Each row was made from one small tree. The marks that hang from a mark follow it in brackets, in the order of their numbers. Every link used is in the known rows. Write each row's tree.
(in the rows, 128 means zero)
Known rows
z_974{z_581}: [110 147 120 144 135 147 120 110 153 105 130 139 129 154  66 103 103 129
 122 133 129 137]
z_520{z_596 z_974}: [101 119 128 153 154  59 134 104 170 154 129 131 121 148 100 147 101 123
 108 103 125 120]
z_794{z_581{z_520 z_974{z_596}}}: [104 148 138 156 160 127 118 144 215 125 133 134 142 169 100  66  91 111
 109 129 134 139]
z_581{z_520{z_794} z_596{z_974}}: [114 129 138 164 180  65 129 139 169  94 143 143 153 172 159  82  97  94
 118 106 140 143]
z_816{z_520}: [117 158 117 138 165 126 106 122 179 107 148 143 116 149 158 123  86 132
 112 128 116 145]
z_974{z_520{z_794} z_596}: [110 143 144 140 189 138 138 114 152 142 152 148  87 169  80 108 116 133
 117 140 147 115]
z_974{z_520{z_794} z_581{z_816} z_596}: [105 140 146 145 191 148 155 100 167 140 160 133 103 183  33  66  82 123
 133 157 165 124]
z_596{z_520}: [121 155 116 141 160 150 118 119 111 123 135 138 115 148 123 103 118 149
 115 124 121 149]
z_596{z_974{z_520}}: [119 163 124 143 200 126 116 132 107 136 137 148 116 159 110  97 106 125
 119 128 129 138]
z_816{z_520{z_794}}: [115 141 125 143 173 119 125 122 185  99 162 143 109 162 150 134  87 130
 117 133 128 131]
z_596{z_520{z_794} z_974}: [122 146 124 150 206 112 133 125  91 125 146 143 109 166 150  97 111 135
 126 125 127 140]
z_974{z_520{z_596} z_581}: [109 146 133 147 157 147 150  98 159 147 138 119 120 157  19 109 105 138
 121 140 135 129]
z_794{z_581{z_596 z_816{z_520} z_974}}: [117 140 120 160 192 114 125 145 225 101 158 119 159 159 145  49  32 104
 101 125 137 164]
z_816{z_520{z_596}}: [113 144 122 142 172 108 125 110 196 128 145 127 117 146 163 135  89 132
 111 121 112 138]
z_581{z_596}: [117 136 122 149 146 113 112 127 160  99 128 145 141 141 136  97 104 115
 103 105 127 146]
z_596{z_520{z_794} z_974{z_581{z_816}}}: [117 142 126 155 207 118 149 108 104 121 153 128 125 180 103  57  78 123
 141 143 146 148]
z_596{z_520 z_974}: [125 163 114 144 197 114 113 127  82 130 132 143 115 155 159  85 110 137
 122 122 118 153]
z_794{z_520{z_596}}: [ 99 145 119 147 158 148 142 113 184 142 133 127 100 158 126 130 109 137
 112 116 115 133]
z_520{z_596{z_974} z_794{z_581{z_816}}}: [100 109 133 162 219 117 153 114 172 142 142 120 135 168 142 103  73  89
 131 125 129 118]
z_581{z_520{z_596 z_794 z_974} z_816}: [ 94  95 147 166 163  54 160 106 214 140 149 115 149 173 107 128  77  98
 124 108 154 122]
z_520{z_596}: [110 127 124 147 153 127 123 111 169 131 123 132 128 138 131 136 115 124
 110 110 115 131]
z_816{z_520{z_794 z_974}}: [107 131 130 149 175  55 135 114 189 125 167 142 101 171 120 147  75 128
 116 125 137 121]

Write each row's tree
[ 87 165 128 146 156  85 146  98 182 166 145 140  72 189  45  89  84 134
 120 139 145 123] | z_794{z_520{z_974{z_581 z_596}}}
[ 98 124 137 158 137  55 136 110 198 147 132 123 142 158 100 139  99 115
 111 103 133 127] | z_581{z_520{z_596 z_974}}
[113 146 117 152 191 143 119 141 210 109 155 124 146 162 136  74  42 115
 111 136 131 154] | z_794{z_581{z_816{z_520} z_974}}
[ 98 125 141 149 172  54 134 107 171 150 144 153  89 169 103 126 102 120
 114 120 145 106] | z_520{z_794 z_974{z_596}}
[101 109 135 157 199  41 156  97 214 147 167 119 117 168 139 139  53 113
 120 119 142 123] | z_581{z_816{z_520{z_596 z_794 z_974}}}
[111 124 130 161 197 113 152 128 233 124 161 115 127 165 117 123  65 124
 109 132 124 127] | z_816{z_520{z_596 z_794{z_581{z_974}}}}
[113 142 120 147 224  80 124 114 176 138 146 126 131 155 209  95  59 107
 122 122 119 151] | z_581{z_816{z_520{z_596{z_974}}}}
[110 140 137 147 186 139 154  93 146 136 157 128 102 178  79  52  86 136
 133 151 156 138] | z_974{z_581{z_816} z_596{z_520{z_794}}}
[103 115 136 164 149  47 152 105 172 115 150 136 127 172  39 102  82 112
 114 118 155 121] | z_520{z_794 z_974{z_581{z_596}}}
[100 146 140 148 149 131 125 108 203 123 138 130 142 173  90  51  79 105
 130 140 152 145] | z_974{z_581{z_520 z_816} z_596}
[ 94 139 140 150 194  68 143 109 214 156 172 138  79 186  98 123  63 119
 117 144 140 104] | z_816{z_520{z_794{z_581} z_974{z_596}}}
[106 144 121 152 230 105 134 116 195 147 152 114 131 163 181  92  47 100
 125 132 117 139] | z_794{z_581{z_816{z_520{z_596{z_974}}}}}
[112 122 140 150 182 138 158 109 162 144 148 127 110 158  73 140 116 135
 117 126 136 115] | z_974{z_520{z_596 z_794}}
[104 136 125 148 172  38 133 102 199 154 149 127 109 154 131 149  74 130
 108 115 123 128] | z_816{z_520{z_596 z_974}}
[112 121 141 161 139  98 131 131 195  87 145 136 154 163 123  99 103 106
 112 107 144 139] | z_581{z_520{z_794} z_596}
[124 130 127 160 222  84 141 125 110 116 153 133 133 167 175  50  80 112
 122 114 145 157] | z_581{z_596{z_520{z_794} z_974} z_816}
[ 99 155 117 154 155 164 137 132 191 126 144 130 113 168 101  88  88 119
 107 121 124 137] | z_794{z_520 z_581{z_596}}
[102 155 116 149 198 108 137 121 154 152 130 133 100 165 164 114 102 126
 117 113 111 136] | z_794{z_520{z_596{z_974}}}
[119 156 119 157 203 110 126 131 110 130 140 130 128 162 138  56  89 119
 114 121 122 151] | z_794{z_581{z_596{z_520 z_974}}}
[114 147 125 154 208 132 141 127 105 132 151 133 109 175 116  93  99 127
 131 136 125 128] | z_596{z_520{z_794{z_581}} z_974}
[112 119 139 166 191  70 135 137 176  94 147 134 167 175 178  59  74  81
 124 107 151 151] | z_581{z_520{z_794} z_596{z_974} z_816}
[ 87 134 144 155 165  90 132 117 211 159 145 127 133 181  91  78  64  90
 122 129 152 125] | z_794{z_581{z_520{z_974{z_596}} z_816}}
[102 138 139 145 189  36 134 107 200 147 167 148  78 176 130 127  75 125
 114 132 143 115] | z_816{z_520{z_794 z_974{z_596}}}
